Known rows, with every step that occurs:
D > R > W > T > U > N: [  2  53 -17   2  -4  25  14  15  50 -11  -1 -15   8 -30   2   9 -29  15
 -34   4 -44   9  11  -9  -2  21  -2 -29]
D > W > U > T > R: [-46   3 -55 -19 -11  21  13  -2  -8  74  -8  -9   6 -10  38 -16  29  -4
  27 -10 -16 -14 -15  14  -6  16   3 -15]
R > W: [ 40  27  -5  -6  10   4  15 -18  39  15  20  -6  11  19  33   7  -1   7
   6 -42 -20  14  35  11 -34  38 -14 -21]
R > N > U > S > T: [ -5  27  21 -11   4 -18  24 -37  12   2   4  12 -23   4 -12 -40 -10  25
  -2 -11  -7  14  15 -25 -37 -27  24 -54]
S > D > R > N: [ 23  38 -43  47   4 -34  45 -23  38  -4  15 -12 -38 -20 -30  30 -55   6
 -11 -27  -4 -16  42 -45   4 -26  13 -59]
R > S > T > U: [-18  -2   2 -16  -3   3   2 -38  15  -3   3  -7   4  -6  62 -32 -20   4
 -19  -6 -24   4 -33 -24 -17  30  22 -34]
N > U > R > W > S: [ 60 -21 -14  28  13  -4  16  13  14  34  23 -14  25   9  24  -9 -16   3
  -7   2  -2  19  13  28 -52  39  14  27]
D > R > W: [ 57  30 -18  41  -3  14   7   2  61  12  15 -12  15   2  15  22  -2  21
   5 -23 -35  -4  23  13 -16  38 -10 -22]
W > S > D > U: [-22 -27 -22  24  -1 -30  75  -9 -10   0   0 -27  -3  -9   5  23 -36   3
  15 -22   8   6 -12   0 -41   6  14  12]
U > S > T > D > W: [-21  13   6 -15  18   5  -8 -75 -11  11  -2  21 -34 -12  29  16  29   6
  79 -50  -4 -18   6 -17 -40 -34  25  -2]
R > N > U > T > D: [-39 -22 -19 -26  -2 -39  32 -30  33  36   0 -44  -9 -34 -15  11   1  21
  34 -35  22   1  63 -66 -20  18  22 -48]
S > T > D > R > N: [ 25  28 -14  25 -14 -18  32 -37  51   1  -1 -11 -10 -26 -25  30 -24  13
  13 -33   5 -15  52 -43   5 -15  10 -73]
N > U > S > T > D: [-52 -14  12 -30   1 -21   5 -57  22   1   0  -8  -9 -22  10  -5   1  23
  46 -24   8  -4  29 -41 -30   3  26 -34]
T > W > S > D: [ 32  -4 -37   7  20 -51  42 -43 -17   2  28 -18 -12  -1  10  -8 -52 -15
  23 -16  18  -4   5 -27 -44   9  26  29]
S > D > W > T > R: [-22  45 -44  -4   9   5  -3 -31 -20   5   6  21  -1  -7  26 -16   9 -17
  37  10 -19  -6 -29  14   3  29 -10  14]
T > R > S > D > W > U > N: [-51  27 -21 -34  25  45  19  -2 -13   5  -3  -5 -54 -12  19   6 -32 -13
 -12  -3  -6  -1  20   6  -4 -32   0 -43]
S > T > D > R > W > U: [-15  -2 -30  -1 -18  20  34  -8  72   4 -20   2  16  -1  28  12  14  -9
  13 -18 -43 -34  36  16 -10  35 -11 -31]
T > W: [ 50  17 -13 -17 -16 -24  35 -49 -10  -3  23 -30  20  -5  10  -6 -21  -1
  38 -30  10   8  25 -23 -28   5 -16  -2]
W > S > D: [  4  -4 -35  27  28 -42  38 -29  -8  14  23 -12 -28  -5  10 -10 -50 -10
  10 -21   8   2   1 -23 -42   4  36  13]
D > W > R > S: [ 22   7 -12  26  23  37 -12 -25 -37  -6  -2  -2 -39 -12  52 -25  -4   5
  11 -13 -45  10 -21  12 -27  -2  -7 -46]
N > U > S > T > W > R: [ 18  15 -15   5 -11  -3  14 -31   0 -21   7  -5   3  -4  -1 -36  -7   7
  29   1 -43   7  -1   5 -24   0 -21 -34]
N > U > R > W > T > D: [-16   3 -20 -14  -7 -15   6 -27  33 -18  -4 -10  26 -26  15   6   5   3
  38  -3  -8 -11  49 -14 -17  75  -3   9]
S > D: [-27  20 -33  14  19 -38  34 -40   4  -5  26 -14 -42  -9   7   4 -50  -5
  18 -32   4  -8  21 -35 -18   6  22 -11]
N > U > T: [-18  -4 -12   8  -5 -23  38   3  10  50   9 -47  -9 -21 -19 -34   7  31
  14  -9  -4  17  17 -33 -34  25  23 -27]
S > D > R: [  0  23 -45  70  -1 -21  25 -13  30  -4  19 -24 -31 -32 -14  21 -44  16
  17  -9 -17 -25   4 -28   3   4  24 -17]
S > T > D > U: [-45 -21  13 -13 -31  -6  53 -36  18  -9 -17 -28  21 -19   7  34   2  14
  52 -39  14  -2  18 -10 -21  22  -2 -26]
U > T > W: [ 47  17 -23 -19 -25 -27  35 -37 -18  34  10 -42  22 -14   7 -22  -7  12
  39 -29  11  -4  22 -34 -38  24  12   1]
W > S > T > D: [ -1 -15   8 -11  -4 -18  16 -55  15  17   1 -11  13 -17  17  -3  -1   1
  48 -32  20   1  22 -23 -35  21  27 -15]
R > W > T > U: [ -7  21 -34 -15  -2  -9  16 -19  38  -8  -1   7  35  -6  54 -16   1  -9
 -14  -8 -59   2 -16  -6 -19  61  -7   7]
U > R: [  5  14 -32  40 -22  -5  12 -15 -20  18  19 -21  -5 -28  22   3 -43   8
  14 -19  10 -10  22  -1 -15  13  25   5]
N > U > T > R > W > S > D: [  0 -13 -42   0  34 -30  17   2  22  42  25 -15  -5  14  14 -12 -21   0
  -1   6   4   4   0  -3 -34  56  27  15]
N > U > S > T: [-18  17  25  -5   0  -9  16 -33   7   4   6   5 -16   0  -2 -46  -2  29
  12  -4 -13  12  -4 -15 -40 -14  26 -34]
R > S > T: [ 28  27  32  -3  -4  14   6 -43 -13  -2  -1  -3 -11   3  33 -52 -13  16
   0  -9   1  11  -5  -8 -29  25  22 -48]

Rows:
[ -2  18 -15   9  44   1   3 -53 -35  -5  17   8 -68  -1  36   4 -16  -6
  36 -29  -5 -11 -10 -17 -35 -19  20   3]
R > S > D > W
[-11  -5 -39   3  20 -23  13 -23 -16 -16  11 -32 -40 -13  15 -32 -45   8
   2  11 -13  -8   6 -34 -20  42  17 -27]
N > U > T > W > R > S > D
[  2   5   2   0  11 -33  54 -11  35  -2  24 -25 -21  -5 -36  -3 -22   8
 -11 -13   4  38  51 -37 -16 -22 -19 -63]
R > N > U
[-16  56 -28   3   8  11  15   7  50 -21   5 -12  -9 -27  -1  16 -46   9
 -35   7 -38  -2  13 -17   3  27   9 -21]
S > D > R > W > T > U > N
[-24  28  -9 -21 -10  14 -16 -30  -5  34   9  12  12   2  37 -32  -2  17
  14  -2  -3   4 -25   9  -8  11  13 -34]
U > S > T > R
[  2   0 -10 -15   5  25 -18 -16 -25  18  10 -21   2  -8  64 -31 -22  16
 -12   6   5  20 -17  -2  -5  36   1 -49]
T > R > S
[-14  23 -55  16   1 -18  13 -12  54 -21   1   5  20 -15  38  -1 -15  -6
 -14   7 -65 -24 -23 -14  -6  66   5  13]
S > D > R > W > T > U
[-10  19 -16 -14   4 -22  38  -2  28  -2  15 -11   5  -5 -27 -22  -8   1
 -13  19  -4  36  27 -20   4  10 -33 -54]
W > T > R > N > U
[ 25  16  -1  -3  -1 -23  46 -20  36 -22  17 -14  -8   5 -41 -20 -14  -3
   1   2 -16  28  43 -18 -10 -11 -38 -67]
S > T > W > R > N > U
[  9  33 -29 -16   0 -11  25 -24  16  27  18  -5  -1  -1   5   8 -27  -3
 -11 -29  12  19  34 -18   7 -13 -17 -70]
T > R > N
[ -4   8 -15  -1  -2 -32  50  -1  18  49   6 -39 -15 -16 -32 -25  -3  26
  -4 -17   4  18  39 -46 -28   7  22 -53]
R > N > U > T
[-40 -18 -24  21  -1  -3  49 -10 -15 -30  -9 -27 -22 -14  24  14 -43  11
   3 -13 -16   0 -12   0 -19  23  -1 -31]
W > R > S > D > U
[ -3   8  32 -27  -7  26  43  -1  29   3 -10 -29  14 -11 -12  38 -20  19
   7 -28  21  24  44  10 -32  11   4 -34]
R > W > S > T > D > U > N
[-49   7 -33  -3  35 -52  34 -34   6 -10  23  -1 -61  -8 -10  -4 -56  14
  -6 -16   0  -4  27 -56 -32 -31  33 -32]
R > N > U > S > D
[ 21  26 -29 -25   0  16 -10   1  35  60  14 -12  32  18  44  -3  18  16
   6 -22 -10   5  15  20 -16  72  -4 -22]
U > T > R > W
[ 24  55 -39  32   4  -7  11 -11  24 -19 -10  21   7 -12  13 -22  -6  17
   2   9 -57 -25  -3   1 -28  54  15  11]
U > S > D > R > W > T
[ 57  45 -22   0 -12 -16  39 -44  14 -15   5   2  -5   3 -13  -8 -27 -13
   4 -33 -18   8  43 -12 -10 -18 -28 -73]
S > T > W > R > N
[-41 -12 -11   3 -11  -7  43 -18 -23  10 -11 -12  -3 -19  24   4 -16  39
  13 -32 -17   6 -15  -8 -51 -30  22 -18]
D > U > S
[-46  10 -41   1  43 -18   2 -56 -18   5  16  22 -63  -7  43  19 -15  -4
  38 -38 -27 -24 -26 -27 -39 -47  36  22]
T > U > S > D > W
[-32  -7 -53  27 -31   6  37  -3 -12  18  -2 -14  -4 -26  31  -2 -35 -12
   3 -12 -10 -28  26  12 -13   4  16   3]
W > U > R
[-35  -2 -29 -12  -9  -1   7  10  10  63  15 -38  16 -14   6 -26  11  22
  14  10   4  18  -5  -8   0  42   2 -30]
N > U > T > R
[-47  -4 -25  -3  -8  -4  43 -10 -24 -27 -15 -17   4 -14  29  -2 -31   8
   1  12  -3  -2 -27   2  -9  51   2 -10]
W > T > R > S > D > U
[ 24  27 -36  35  17  -3   0  -8  51   3  16   1 -14   2  21  23 -23  26
   2 -20 -35 -26  16  -3 -24  29  19  -9]
U > S > D > R > W
[ -8  18 -34 -17 -18 -10  44  -5   9  51  -3 -22  12  -9  -1  12 -14  13
  -9 -27  15   9  23 -16  -2   6  -1 -65]
D > U > T > R > N
[-15  12 -25  16  34 -25  40 -15  27 -18  21  -5 -56  -1 -36   9 -18 -11
   6  -9 -25  18  36 -21 -10 -34 -26 -54]
S > D > W > R > N > U
[-36  -6 -41  41 -26 -16  44  -8 -20  -6   8 -28  -9 -26  13  35 -58   8
  18 -15  18 -25  13   4 -11  22  27  20]
S > D > U > R
[-18 -18 -31  46 -19 -12  16  -1  49  30   0 -53   0 -55 -24  21   3  40
  42  -6  -9 -20  23 -46  -1  26  23 -32]
N > U > T > D > R
[-14  53 -34  13  23 -16  18 -50 -40 -18 -10  36 -37 -16  13 -29   4  -4
  40  -7 -39 -20 -22 -11 -41  -8  25  31]
U > S > D > W > T
[ 28  32 -31  22 -12 -22  34 -24  -1  14  16 -11 -17 -17  -1  14 -54   0
 -13 -34  19  -3  56 -23 -10 -19  15 -41]
U > R > N
[-19  14 -46  12  -1  -6  -4 -13  23   1 -11  16  16 -24  53 -18  -7  27
 -17   1 -71 -20 -37 -16 -33  18  30   1]
D > R > W > T > U > S
[ 15   2 -15  26   9  26  -2 -15 -25  -9  -1 -19 -22 -17  48 -37 -27  13
 -11  -6 -37  17  -8   1 -20  19  -5 -63]
W > R > S
[  8  25 -31  44  13  23   8 -26 -12   5   6   8 -35 -10  18   2  15 -10
  46 -34 -58   6  -7  25 -21 -27 -26 -27]
D > W > R
[ 26   3 -32  13  37 -33  28 -22  15  15  25  -3 -17  16  24   1 -40 -10
   3 -24   0   1  13  -6 -48  30  26  17]
R > W > S > D
